Each row comes from the steps of one path. Every step used is in the known rows, and no mark comes twice. Write the path behind each row, first mark first.
Known rows:
r -> t: [ -6.2   7.4   0.7   2.6  -0.1 -12.0   8.0 -16.9  -2.2   5.6  -0.4 -15.7
  -7.5  -1.3  -4.6   3.6   5.3   7.7   4.6   2.2  -0.2 -11.7]
n -> v -> j -> t -> r: [  6.0  27.9   6.6  11.6   2.2  -7.9 -54.0 -15.8  -4.7  -9.3 -22.1 -35.4
   8.1 -15.1  -8.5 -21.1  14.0   4.4  -7.3   8.4  17.4 -23.5]
g -> x -> n -> v -> j -> t: [  4.3  26.0 -24.2  25.7  17.2  -2.6 -32.2 -14.1  16.3 -21.5  -9.9 -39.1
   5.9  -0.3  -6.6 -16.1  22.4   8.9 -10.6  10.3  28.0 -17.2]
g -> j -> t -> c: [  4.9  18.7  -9.2   9.3 -14.9  -3.6 -22.4 -16.7  23.7  -7.0  -7.1 -20.2
 -10.3 -11.9  -5.2  -0.2  31.9  -3.4   1.9   1.2   4.7 -18.2]
t -> j -> g -> x: [  3.3   0.3 -13.1   9.6   3.6   5.8 -33.8  -1.1  15.5 -14.9  -7.9  -8.6
  -8.6 -15.0   0.5 -10.1  45.8   0.5  -8.8  -5.3  22.9  -5.8]
g -> x -> n -> v -> j: [  2.1  16.1 -29.0  24.8  18.5  -1.7 -25.9  -3.0  12.1 -23.3 -14.9 -25.7
   3.7  -1.3  -6.9 -20.2  12.5  16.4  -5.6   3.2  33.0 -10.7]
n -> v: [ -3.9   4.8  -2.4  12.4   3.0 -12.5 -13.5  -1.2   4.8   3.7 -11.2 -18.1
  -6.3  -8.3  -9.2 -22.7  -4.4  14.7   3.5  -3.9  14.4 -16.0]
a -> t -> r: [ -0.5   3.7  -5.4  -2.0   3.9   7.1 -21.0  -1.8  -7.9 -15.8 -14.9  -4.9
  -2.3  -5.4  -2.4 -20.9   2.5   2.7  12.3  -0.5   2.4   2.9]
x -> n -> v -> j: [ -2.6  13.3 -25.5  15.8  13.3 -19.6 -17.5  -3.4   2.0 -11.8 -17.3 -29.6
   4.9  -2.1  -2.1 -22.4  -0.6  10.9   6.4   3.2  24.6  -8.6]
a -> t: [  0.7  -6.6 -15.1   5.7   4.3  -2.5   2.7  -4.0   1.4  -6.9  -3.7  -8.4
  -4.0  -5.7  -3.7 -19.8  -4.1   0.7   8.8   0.6   7.7  -1.2]
x -> n -> v -> j -> t: [ -0.5  24.3 -19.8  18.1  13.0 -21.4 -23.5 -14.9   5.9 -11.0 -12.6 -42.1
   5.7  -0.8  -1.9 -17.2   9.3   3.8   0.8  10.5  19.1 -15.9]
c -> t -> j -> g -> x -> n -> v: [ 10.8  15.2 -34.2   6.0  12.6  -1.4 -40.7   5.7  19.1 -17.5 -12.3 -24.9
  -2.5  -0.3  -2.7 -13.7  46.7   3.2  -0.2  -8.8  24.3 -15.1]
t -> j -> g: [ -1.2  -1.7 -10.3   0.7  -2.2 -11.7 -25.0  -2.1   5.6  -4.1  -9.8 -12.5
  -7.6 -15.1   5.5 -12.2  32.3  -4.4   2.7  -6.3  14.5  -4.6]
j -> v: [ -7.5   2.8  -8.9  10.7   1.0  -9.6   3.4 -10.4  -4.3  11.0 -11.8  -8.1
  -3.3  -3.1 -13.0 -15.3  14.7   3.7   9.7  -8.5   7.4  -1.6]
j -> v -> n: [ -2.9   3.9 -10.3  12.1  -3.5  -8.8   8.0 -19.3  -7.1  14.4 -28.1  -2.8
  -2.9 -12.5 -11.1 -13.8  19.0   2.9  10.3 -16.1  23.8   0.5]
g -> j: [ -0.2   2.2 -13.9   6.5  -8.3  -5.8  -1.1   1.4  18.3  -1.4 -17.1  -9.9
  -3.9 -10.3  -5.0  -9.3  21.5   9.0   3.7   0.3   4.9 -15.0]
r -> t -> j: [ -1.0   8.7   1.6  -6.8  -2.6 -10.5 -11.9 -17.1  -3.0  -7.6   7.3  -7.0
  -6.6   0.1   5.9   5.5  14.9  -1.1   1.0  -5.1   0.1 -10.2]
j -> v -> n -> x: [ -8.0  15.1 -17.2  18.4  -5.3  -6.8  -1.6 -26.0 -14.8  11.5 -34.6 -12.0
   1.2 -10.8  -9.9 -24.3  38.2   7.0   9.7 -16.7  26.4  -5.6]
n -> x -> g: [ -9.3  16.0 -18.2   9.9   3.1   2.5  -7.7  -0.8  -7.2 -16.7 -12.0 -23.1
 -14.7  -7.0  -2.5 -21.0  42.0  13.3  -0.7 -10.2   0.8  -8.0]
n -> x -> g -> j: [ -1.1  19.3 -27.8  14.0  -5.2   7.0 -14.4   4.6  11.5 -17.3 -26.6 -23.4
 -11.0 -13.0  -1.7 -20.9  53.7  11.2  -0.7  -6.4  -0.9 -19.4]
a -> t -> j -> v -> n -> x -> g: [  9.8  15.0 -34.1  10.4   1.4  12.6 -26.6 -15.9 -15.2 -21.3 -30.9  -7.0
  -5.1 -14.3   6.5 -34.5  47.9 -13.6   5.8 -26.8  19.1   1.4]
g -> x -> n: [ -9.8   8.4 -24.6  11.8  15.3   5.2   2.5  -0.6  11.1 -22.6  -0.8  -9.8
  -8.5  11.1  -2.7  -3.0  24.9  16.8   4.7  -1.8  13.1   5.8]
r -> t -> j -> g -> x -> n: [  0.0  12.5 -28.5   6.3  14.4   0.2 -25.4  -7.7  11.7 -21.8  -5.0 -20.4
  -9.3   3.0   8.9   5.6  40.4   0.4   3.5   1.0  10.5  -1.6]
n -> x -> g -> j -> v: [  0.7  22.0 -32.5  20.0  -3.5   6.5 -15.5  -1.3   4.8  -5.3 -34.7 -23.9
  -7.0 -11.1  -8.6 -27.1  56.9   5.3   4.6 -12.7   0.0 -17.7]
c -> t -> r: [  0.1  15.6   2.2 -13.9  -5.0  -1.0 -14.1  -2.8  -7.0  -4.1  -9.5  -8.5
  -0.6  -0.3 -11.3  -2.7  30.9   9.2   6.0  -6.6   1.4  -9.9]

Which path is each row?
[  2.7  28.5 -21.8  15.9  -5.6   5.5 -20.8  -5.6  13.9 -16.8 -20.3 -37.7
  -9.6 -11.7  -1.0 -15.7  62.5   3.8  -5.5   1.1  -6.8 -25.8]
n -> x -> g -> j -> t
[ -1.8  -1.8 -14.9  19.4   7.0   4.8 -13.9   0.0  16.6  -2.2 -14.4 -16.6
 -10.7 -16.2  -9.7 -11.8  35.0   9.6  -4.7   2.3  20.5  -7.4]
j -> g -> x
[  9.8   7.5 -19.3  31.6   9.3  -2.6 -42.4  -2.0  16.5  -2.4 -29.2 -32.6
   2.2 -29.8 -13.6 -29.3  22.9   8.6 -15.5   6.6  40.5 -24.3]
n -> v -> j -> g -> x
[ -2.7   8.4 -31.6  26.2  20.6  -2.3 -25.6   7.4  18.7  -9.3 -23.2 -30.7
  -9.6  -5.2  -6.9 -22.6  19.3  15.7   6.3   2.0  25.5  -7.4]
j -> g -> x -> n -> v
[ -5.2  19.0  11.0  -1.1  -0.8  -2.2 -25.4 -13.1  -5.5  -8.5  -7.2 -19.9
  -4.5  -3.1  -5.1  -4.1  26.4   6.0   3.3   3.1  -3.1  -5.8]
j -> t -> r
[  6.9   9.5 -24.7  12.4  -2.1   4.5  -5.4   5.7  12.2  -3.8 -28.2 -12.0
 -10.8 -12.8  -8.8 -17.3  36.7   0.6   5.1 -11.6  -2.5 -11.7]
x -> g -> j -> v
[  8.1  36.3 -26.1  17.9 -16.4  10.5 -31.9 -21.5  12.1 -19.6 -32.2 -27.3
 -16.4 -24.0   0.4 -11.4  69.2  -1.1  -3.0 -13.1  13.3 -19.1]
v -> n -> x -> g -> j -> t -> c
[  6.8  30.8 -23.4  17.2  -9.0   6.8 -16.3 -14.2  11.0 -13.1 -36.7 -32.2
  -8.2 -20.1   1.9 -14.8  67.0   2.9  -4.0  -7.1   9.6 -24.4]
v -> n -> x -> g -> j -> t
[  0.1   1.3 -17.6  15.4   1.2 -16.8 -13.3  -6.8   3.6   3.2 -22.7 -27.1
   1.2 -25.0  -6.5 -16.5  24.1   1.0  -3.0   7.4  24.6 -11.2]
v -> j -> g
[  3.1   9.9 -30.5  15.7  18.0  -0.2 -46.1   6.3  18.3 -21.1 -16.4 -22.4
  -8.4  -4.1   3.8 -20.0  31.1   6.4   2.4  -5.6  26.0  -5.9]
t -> j -> g -> x -> n -> v
[  5.3  13.0  -5.6   1.2  -5.6  -9.9  -8.9 -29.7 -11.1   6.9 -17.6  -2.6
  -1.4  -7.2   1.6   0.8  22.7  -9.0   5.9 -17.0  16.5  -5.3]
r -> t -> j -> v -> n
[ -5.1  17.6 -20.3  11.6  -1.9   4.9  -3.8  -9.2  -9.8 -12.9 -28.6 -16.8
 -13.3 -16.5   0.3 -20.5  47.3  12.1  -0.5 -17.4  17.0  -6.3]
v -> n -> x -> g
[  4.4  36.0 -13.4  19.8  17.4   5.7 -57.3 -11.2   5.6 -31.5 -20.3 -36.5
   7.5  -0.6  -6.4 -15.4  27.4  10.6  -7.2   9.6  22.7 -12.7]
g -> x -> n -> v -> j -> t -> r
[ -4.1  16.6   0.0   6.4  -7.2  -7.8 -16.3 -23.8   5.9  -6.2   7.3 -17.8
 -13.8  -6.4  -6.1  -0.3  22.4  -1.0   1.5  -2.1   5.5  -5.5]
j -> t -> c
[ -2.1   5.4 -31.7   8.0  13.9   2.2 -27.7   3.0  15.5 -27.0  -7.8 -12.8
  -8.8   0.7   8.0  -5.7  46.5   2.2   3.1  -5.4  19.0   6.0]
t -> j -> g -> x -> n
[ 10.9  10.4 -25.1  13.4  -6.5   6.1  -1.8  -1.5   9.8  -0.3 -43.5  -8.5
  -9.8 -21.4  -6.1 -17.1  42.0   0.3   6.0 -19.2  13.5 -10.5]
x -> g -> j -> v -> n
[  6.3   7.7 -10.2   7.2   4.9   3.1 -29.7 -12.3  12.9 -10.2  -4.9 -16.6
  -9.2 -11.7   2.0   2.0  39.6  -1.8  -8.7  -0.3  14.9 -12.2]
r -> t -> j -> g -> x
[ -4.1  19.1 -25.6  18.4  -0.6   3.5  -4.8 -16.3 -14.0  -0.7 -36.4 -15.4
  -9.7 -14.8  -6.6 -25.9  50.9   5.9   5.2 -22.9  17.8  -3.4]
j -> v -> n -> x -> g
[  5.5   6.6 -19.7   6.4  -4.2   4.9  -4.5  11.7  17.5 -15.6 -19.3 -14.3
 -15.0 -13.6  -2.5 -11.3  33.1   7.8   0.9  -5.8  -2.7 -14.7]
x -> g -> j
[  6.5   9.2 -10.8 -10.1  -7.0  -9.7 -10.6 -13.8  -3.9   2.8   0.2  -1.6
   2.7   2.3  -8.9  -5.6  40.3  -9.3   4.9 -17.8   6.6  -9.9]
c -> t -> j -> v
[ -1.8   4.4  -6.1   0.5  -2.4  -8.5 -16.4 -12.0  -4.1  -2.6  -4.4   0.5
  -2.6  -1.1  -3.0 -12.2  26.0  -5.7   6.2 -15.9   8.2   1.1]
t -> j -> v
[ 10.8  11.1 -12.0  -8.3 -11.5  -8.1  -5.8 -20.1  -6.9   6.4 -15.5   3.1
   3.8  -6.4  -6.2  -4.7  44.5 -10.0   5.3 -25.0  23.2  -8.0]
c -> t -> j -> v -> n
[ -0.5  24.7 -12.8   7.4  -6.5  -7.6 -19.0 -37.9 -18.3   3.9 -24.6 -11.2
   2.4  -6.2   2.7  -9.3  43.5  -4.8   5.2 -18.4  19.0 -10.0]
r -> t -> j -> v -> n -> x
[  6.9  -2.2 -19.1   1.9   2.1  -0.5 -17.6  -9.9  -4.8  -8.1  -6.0   0.6
   0.8  -3.4   1.1 -23.8  11.7 -16.0  10.1 -12.2   8.5   2.6]
a -> t -> j -> v
